Every row comes from one small tree of marks. The marks that hang from a mark follow it in brackets, in alphabetical order. Every link used is in the known rows. Which tree was each row made from?
Known rows:
gefon[budot nidat zuza]: [ 17.8 -20.9   6.8 -15.6  12.9   1.4 -20.4  24.8   2.3   7.1  -2.3  16.7
   0.3 -21.8   7.6  11.1   2.4   1.5   7.2 -13.5   7.6   6.2 -11.9  -9.9
  30.5]
tabalok[gefon[budot tiro[perif] zovip]]: [-11.9  13.5  14.5  11.2  -2.5  -4.4 -10.0  14.9   8.5 -14.4  -7.8   8.3
 -13.1 -24.9  25.9  11.5   6.5   6.3 -10.1  -2.0 -18.7  -4.9  -3.2 -25.7
  32.0]
perif[tiro[gefon[zovip]]]: [ -1.2 -12.9 -14.0  24.7   4.3  -2.7  44.8 -19.8  22.1 -10.7  -9.4  -7.3
   1.1  14.2  39.6 -26.0   7.9  14.4   8.7 -16.7   9.7  -9.9   3.2  24.1
  -1.9]
punu[gefon[budot tiro[perif] zovip]]: [-14.8  22.6  16.0  23.6  -1.1   0.8 -24.8   9.4  14.0   4.8  11.7  -2.7
 -11.3  -2.7  18.9   0.8   4.2   4.3  -2.7 -21.3  -8.9  -5.3  -0.6  -7.0
 -20.9]
gefon[nidat perif zonol zovip zuza]: [ -0.5 -17.0 -11.1 -28.0  -7.7   1.0 -25.1 -17.0  -3.8   8.8  -3.6  35.1
  16.5 -26.1 -17.9  -0.6 -10.8  -1.0  -3.6  23.6  -8.4   5.5  13.1  -9.0
 -18.1]
zonol[gefon[tiro zuza]]: [  6.4  11.2  16.7 -13.9  10.5 -16.3  -6.0  32.4  13.8  17.8  -3.0   6.4
 -23.7   1.0  -4.6  -9.1 -10.9   8.4  12.5  -1.2  24.5  -3.5 -27.6  20.6
   0.4]
perif[tiro[gefon]]: [  2.1 -11.6  -6.2  22.3   7.6  -5.9  41.3   2.9  17.2 -14.8 -11.1 -17.6
 -12.1  28.5  46.8 -22.6   4.7   4.4   8.0 -28.7  19.7 -11.6 -11.4  32.5
   6.2]
tabalok[gefon[budot perif punu tiro zuza]]: [ -4.2  17.3   3.5 -12.3  -1.4  -3.8 -21.4  25.3 -28.0  -3.2  -6.7  44.0
 -14.3 -32.5 -19.1   8.4  -3.1  -6.4 -14.6  34.3 -14.0   5.6  -8.1 -29.4
  62.9]
zuza[gefon[perif[tiro] tabalok zonol zovip]]: [ -1.8  23.3  -7.9  21.7 -11.8  -1.0  39.9 -36.4 -11.5 -15.9  -4.9   6.4
   0.2  22.9   9.9 -19.3  -2.6  -1.6  -8.3   8.8  -7.7  -2.9  23.2  10.3
 -48.0]
tiro[gefon[nidat perif punu tabalok zonol]]: [ -6.8   7.0 -30.0  -0.7 -11.3   6.6  20.9   3.3 -15.4  -4.0  -7.8 -19.5
  18.4  10.6 -24.2  28.7   1.6  -0.9  -8.7  24.7  -9.2   0.1  15.6  -3.3
   9.2]
punu[gefon[nidat perif[tiro] zovip]]: [-16.0 -11.5  -9.4   5.0   3.0   7.7  -3.3 -50.9  -4.9   6.5  19.2  21.3
   0.6  37.3  -4.4 -26.7  -3.7  -8.5   3.6 -29.4   6.1   0.4   1.5  14.7
 -51.4]
tabalok[gefon[nidat perif tiro zonol]]: [  1.4  -0.9   0.3 -15.5  -9.1  -8.1 -27.4  17.2 -21.0 -17.3  -9.6  21.2
  -8.5  -7.1 -13.8   6.9 -15.4 -21.3 -17.4  19.9  -1.9  -0.7  -9.0 -12.6
  14.3]
tiro[gefon[nidat perif zuza]]: [ -7.1  -9.8 -17.8 -23.1   4.6  -2.2 -19.2 -10.4   6.3  -2.1   4.6  16.4
 -12.0   5.4 -21.1   0.1  -1.5   1.7   3.2  -0.4   7.4   3.9 -12.8   6.8
  27.1]
tiro[gefon[nidat punu zonol]]: [ 11.4 -17.9 -31.7  12.8  -4.3   1.7   7.2  14.7  -4.3  -5.1 -13.4 -32.5
  31.6  -3.2  13.2  24.2   2.7  -4.2  -3.8  11.8   2.1  -5.8  13.7   5.3
  -1.1]
gefon[nidat perif punu tiro zonol zovip]: [ -7.2  -8.5 -17.1 -14.5 -16.5   6.0 -26.4   2.5 -16.2   4.9  -3.2   9.9
  34.5 -28.2 -38.3 -14.3  -6.5  -7.3  -9.4  45.1 -11.7   1.6  26.0 -19.2
 -18.7]
nidat[gefon[budot perif tiro zuza]]: [  0.6  21.9  30.3 -18.2  -0.3  -3.1 -35.1  25.8 -12.4  -0.8   5.0  38.7
 -40.8  -7.4 -24.8 -19.9 -10.3  -7.4   6.1  21.8   4.2   7.1 -18.3 -17.4
  12.8]
perif[tiro[gefon[punu tabalok zonol]]]: [  4.9  15.7 -20.4  29.1  -9.0  -1.0  72.7  12.4 -13.3  -9.1 -21.9 -15.3
   4.7  10.7  26.4   2.0   3.2   3.2  -1.8   7.6  -0.5  -7.9  14.1  16.1
 -13.5]
perif[tiro[gefon[nidat zuza]]]: [  6.3  -9.8 -21.6 -11.0   8.7  -5.3   9.3  -9.8  -3.6  -6.7  -5.7  36.4
 -19.2   7.3   8.4 -24.4   1.6   2.3  11.8 -20.5  11.9   1.8 -14.2  13.4
  10.4]
zovip[gefon[budot tabalok zuza]]: [ 32.8  13.7  22.2   6.8  13.1  -2.4  25.2   0.0  -5.2   6.3   7.8  -0.8
 -19.2  -5.3  12.6  19.0   5.4   3.1   4.2 -29.3   2.9   8.4 -16.4   7.2
  15.1]
perif[tiro]: [  4.6 -22.7  16.9  12.2   7.8  -3.8  41.6   5.2  18.6  -5.4 -10.8 -16.1
  -8.5  20.9  49.2 -27.5   0.5  -3.5   9.7 -35.3  18.9  -8.5  -9.6  32.3
  -8.6]
zuza[gefon[budot perif tabalok zovip]]: [  1.3  16.8   5.3  18.0   1.8   5.9  17.5 -20.2   6.3  -7.4   6.6 -22.5
   2.7  15.3   0.9  10.8  13.1  12.2  -4.3   1.6  -8.6   1.4  11.3  -5.4
  12.4]
zonol[gefon[nidat tiro[perif] zuza]]: [-16.6  18.1   5.3 -38.2   3.7  -9.8 -35.2  22.7   6.1  16.6   6.8  25.2
 -22.9  -2.0 -28.0  -3.8  -9.5   4.0   9.5 -12.5   5.0   1.5 -22.4  -1.9
 -14.8]
zuza[gefon[budot tiro[perif] zonol zovip]]: [ -1.7  32.9   2.1  29.6 -14.3  -5.2 -28.9  14.4   0.5 -19.8  -6.9  -7.4
   9.4 -24.7  21.3  -0.4   2.4   0.5 -13.9  20.1 -18.9  -6.6  23.0 -20.9
 -26.4]
nidat[gefon]: [ 14.2 -21.1  31.2  15.0   5.9  -2.5  19.9  -4.7  23.1  -3.5  -2.4 -45.8
 -20.0  27.1  35.6  -4.1  -2.5  -8.1  19.4 -23.1  22.1  -4.4 -18.0  25.1
 -19.0]
gefon[budot zonol zovip zuza]: [ 20.1  -6.9   4.5   9.7   0.5  -2.3  -1.6  21.1   6.3   6.7 -18.8  19.9
  17.8 -44.1  31.8  16.9  -2.4   9.7  -3.9  21.1  -5.5  -0.6  13.3 -11.5
   0.8]

Write each row's tree:
[ -8.3  -8.5  -3.3  -5.3   0.6   9.8  -2.8  -3.7   0.7  16.6  -0.1  18.4
  23.1 -33.0  -9.8   5.6   5.4  11.1  -3.0  25.6 -15.1   5.7  18.4 -18.5
  25.5]	gefon[budot perif punu zovip zuza]
[-10.5 -12.7 -43.0   4.7 -12.3   8.3  -5.3 -17.9  -5.5  -3.5  -5.0 -12.6
  45.6  -7.4 -18.5  13.9   1.1   2.4  -9.9  36.6 -13.4  -2.7  30.3  -8.7
  -9.4]	tiro[gefon[nidat perif punu zonol zovip]]
[ 10.3 -13.3 -15.5  27.7  -4.2  -5.3  23.5  -2.7  23.8  -9.5 -17.7 -31.8
  22.1  -6.0  40.6  13.5   1.9  12.7  -1.6   9.6   4.2 -11.9  12.4  18.3
  -9.6]	tiro[gefon[zonol zovip]]
[-15.1  13.4  11.6  -0.9   5.0  -1.0 -17.3  29.5  13.7  10.3   7.0   3.5
  10.6   3.9 -19.0  -0.9  -3.9  16.6  -2.1  18.7   7.2  -5.4  -1.7  -5.7
   3.3]	zonol[gefon[budot perif tiro zovip]]
[ -7.3   0.1  23.2   1.4  -4.2   5.9  38.4 -35.7  14.3   1.8   6.1 -24.2
 -22.2  26.7  -7.8  -3.0   0.6   5.4  15.2  -0.2   1.5   2.6  -2.0   7.6
 -20.2]	nidat[gefon[perif tabalok zovip]]
[-20.0  -0.9   5.4  -0.6 -11.0   1.1   6.2  -0.9  16.5   6.6  -3.1 -25.2
   9.9 -21.4   4.2 -18.8   6.9   7.5   2.4   6.9 -16.5  -5.1  14.4  -4.3
  -9.0]	gefon[punu tiro[perif] zovip]
[-17.8   8.2   0.8 -19.6   6.8   2.2  33.6  -0.9  -5.5   9.8   7.6  11.4
 -11.0  50.8 -24.1  -5.2  -6.1   2.1   8.8 -23.8  16.8  -0.8 -13.9  19.2
 -25.9]	zonol[gefon[nidat perif[tiro] tabalok]]
[ 18.8   2.1  -9.6   9.9  -5.9  -0.8 -23.4  44.8 -36.3 -11.8 -17.1  14.1
  19.9 -32.4   0.8  31.8  -3.2 -16.5 -18.1  29.3  -7.7   0.6   5.3 -34.6
  31.5]	tabalok[gefon[budot nidat punu tiro zonol]]
[ 26.5   2.7  16.6  -8.0   6.0  -4.1   8.2  -6.0  -8.8  -0.5  17.8 -19.6
 -21.9  14.9 -21.1 -13.4   0.6 -10.5   7.6 -31.5  11.3   7.0 -20.9  12.1
  -4.3]	zovip[gefon[nidat tabalok tiro]]
[ 12.7  11.9   8.3 -25.5   6.7  -1.3 -52.7   4.7 -28.1   0.5  23.2  44.4
 -14.4 -16.4 -45.8 -18.0  -5.4 -13.3  -5.3  -0.9  -1.0  13.7 -14.7 -17.7
  12.9]	zovip[gefon[budot nidat perif tiro zuza]]
[ -4.2  -3.4 -14.9  -0.1 -11.3  -1.8   7.3 -25.4 -17.2   1.6 -15.7  28.6
  18.8 -34.9   2.9  23.7  -7.5  -3.9 -16.3  41.2 -22.4   1.7  17.8 -15.1
   6.2]	tabalok[gefon[perif punu zonol zovip zuza]]
[ -3.9  22.4   2.0   0.7  -9.2  -7.9 -34.0 -14.7 -11.6  12.3   4.2  41.6
 -13.5 -12.2 -18.0 -13.9 -18.0  -6.2  -8.6  23.7  -4.4   1.1   2.0   4.8
 -44.2]	punu[gefon[perif tiro zonol zovip zuza]]
[ -9.0 -19.0 -13.3  -9.9   4.7   1.6  -7.2  -5.5  14.5  -9.2   4.6 -21.5
   2.0  26.2  -5.9   1.1   3.0  -0.6   1.3 -10.6  11.6  -2.6  -9.1  13.8
  24.2]	tiro[gefon[nidat perif]]
[ 15.4 -13.5   9.2 -32.7   4.9  -8.3 -26.8  20.4   0.2   7.2  -1.1  26.1
 -21.9 -20.7 -14.3 -26.2  -5.6  -4.2  10.7  -5.2  13.5   6.6 -20.4   1.7
  15.3]	gefon[nidat tiro zuza]
[ -8.5  10.3  13.6 -12.7  12.9  -3.2 -11.9  31.9  11.6  17.3   2.0  13.7
  -1.4   7.5  -5.8  24.2  -7.3  10.2   0.8   1.7  12.2  -0.7 -14.9   5.1
  14.3]	zonol[gefon[budot perif zuza]]
[ -6.7  17.7  19.2  -7.5  -1.3   3.8   8.7  21.0   8.1   2.4   0.5   7.7
 -10.2  -9.6 -20.6  -9.3   4.2  13.4  -3.1  16.7  -7.2   1.7   2.5 -14.3
  30.7]	gefon[budot perif tabalok tiro zovip]
[ 12.9  -7.1  11.9  -8.7   4.5  -2.7  41.9 -16.5  20.3  17.6  -7.2   1.2
 -16.3 -14.5  12.1   2.1   4.9  18.4  13.9  -6.8   0.2   3.7  -4.8  12.7
  11.5]	gefon[tabalok zovip zuza]
[ -7.4 -17.0   4.9  -1.4   7.0   4.0 -23.5 -22.0   4.7   8.7  19.4 -19.2
  -5.5  41.2  -1.9   9.4  -4.4 -15.2   2.3 -36.1  14.7  -0.3 -15.2  23.0
 -21.9]	punu[gefon[nidat perif]]
[ 13.9   3.9  12.2  11.8  10.1   0.6 -40.5  26.1  -7.1   5.1  13.2   1.6
 -10.4  10.1   1.6   4.4  -0.5 -12.2   1.9 -24.1  16.2   0.3 -18.2  -2.2
  -0.5]	punu[gefon[budot nidat tiro]]
[ 17.2 -20.4  -8.3   9.2  -1.1   7.7  -8.0  41.5 -12.5   1.7 -13.5 -20.6
  42.9 -22.6  16.5  32.3   1.8  -8.5  -7.6  13.6  -3.0  -1.1  18.7 -16.2
   4.0]	gefon[budot nidat punu zonol]
[ -8.0  33.2   9.5   8.9 -10.5  -5.7  18.5 -22.2  16.4  -9.7   2.9 -24.9
 -25.5   6.5   2.6 -16.3  10.2  10.7   3.2 -10.1 -13.9  -1.4   4.4   2.5
 -16.7]	zuza[gefon[tabalok tiro[perif] zovip]]
[-22.3 -13.2 -32.6   5.8  -5.4   8.9   4.8 -25.6  15.7  -0.8   2.6 -29.6
  27.8  -3.8   1.8  11.0  15.2  12.8   4.0  -4.5 -16.5  -2.1  19.3  -6.8
   0.5]	tiro[gefon[nidat punu zovip] perif]
[ -2.5 -13.7 -15.2  -0.7   0.6   6.9 -14.1 -30.2  -9.1  -5.0  11.5 -37.4
  19.8  25.8 -14.8  -0.8   6.2 -13.0  -1.5  -3.2   0.3   2.3  10.8   3.7
  -2.5]	zuza[gefon[nidat perif punu]]
[-16.4 -22.1 -35.3  -2.2  -2.4  11.4   0.8 -33.7   4.9   1.4   6.8 -19.2
  32.8   6.0 -23.7   4.4   9.2   9.6   0.0  14.8  -6.9   0.6  18.5  -2.9
  14.1]	tiro[gefon[nidat perif punu zovip]]
[ 17.8 -12.2  13.9  -4.9  10.8   6.7  15.9  29.0   6.1   3.7  -1.9 -20.4
  -0.6   6.0   9.7  25.8   9.2   4.4   6.6 -23.3   6.6   4.0  -9.1  -4.0
  32.6]	gefon[budot nidat tabalok]
[ -1.1  19.3  15.4  16.1  -1.8   1.1 -11.4  18.0  -7.2  -4.1  11.6 -29.7
   3.6 -14.1   5.2  -3.8   7.3  -9.3  -7.3 -12.9 -15.3  -0.8   3.3 -10.4
  -5.3]	zovip[gefon[budot punu tiro[perif]]]
[  9.9 -24.8 -20.3  -9.1   3.7   2.0   6.2 -37.4 -11.7   8.8  -5.3  25.2
  12.2 -30.1  -2.0  20.1   6.6   1.2   3.2   6.1 -11.0   8.5   3.0 -17.1
  30.5]	tabalok[gefon[nidat punu zovip zuza]]
[ -3.0  23.8   0.0  21.4 -18.5 -10.7 -16.7  -7.9   7.9 -17.2  -6.5 -19.8
   1.7 -11.3  19.6 -13.9  -1.4  -1.4  -8.2  11.0 -14.2  -7.8  16.8  -2.1
 -46.1]	zuza[gefon[tiro[perif] zonol zovip]]
[  6.6 -23.4   8.8 -10.7   8.0   2.1 -11.5 -33.3   0.7  -2.7  22.8 -27.4
   4.1  26.2 -10.3  -5.9  -2.0 -15.6   0.4 -34.0  10.9   3.6 -11.1  18.5
 -15.8]	zovip[gefon[nidat perif]]
[ -5.5  -2.7  16.9  11.1  -0.2  10.7  -0.3   7.2  -5.3   0.1   3.6 -27.2
   6.7  12.4   1.2   9.7   1.0 -10.2   4.8  12.0   0.0   0.4   4.7  -9.0
   1.5]	nidat[gefon[budot perif punu]]
[ -9.8   1.0   0.4   9.3   9.5   8.2 -17.3  -4.3 -16.9   0.8  16.5  26.4
  -4.8  37.1   2.7  -8.2  -3.7 -14.1  -2.8 -34.5   9.1   1.6  -8.1   3.1
 -22.1]	punu[gefon[budot nidat perif[tiro]]]
[ -7.9   9.9  14.3 -21.1   1.0  -3.4  43.7  -7.7  -4.9   3.7  -4.2  38.8
 -36.7  14.6  -4.2 -29.2  -4.1   2.1   6.9 -14.1   3.2   4.6 -11.2  16.4
   4.3]	gefon[perif[tiro] tabalok zuza]
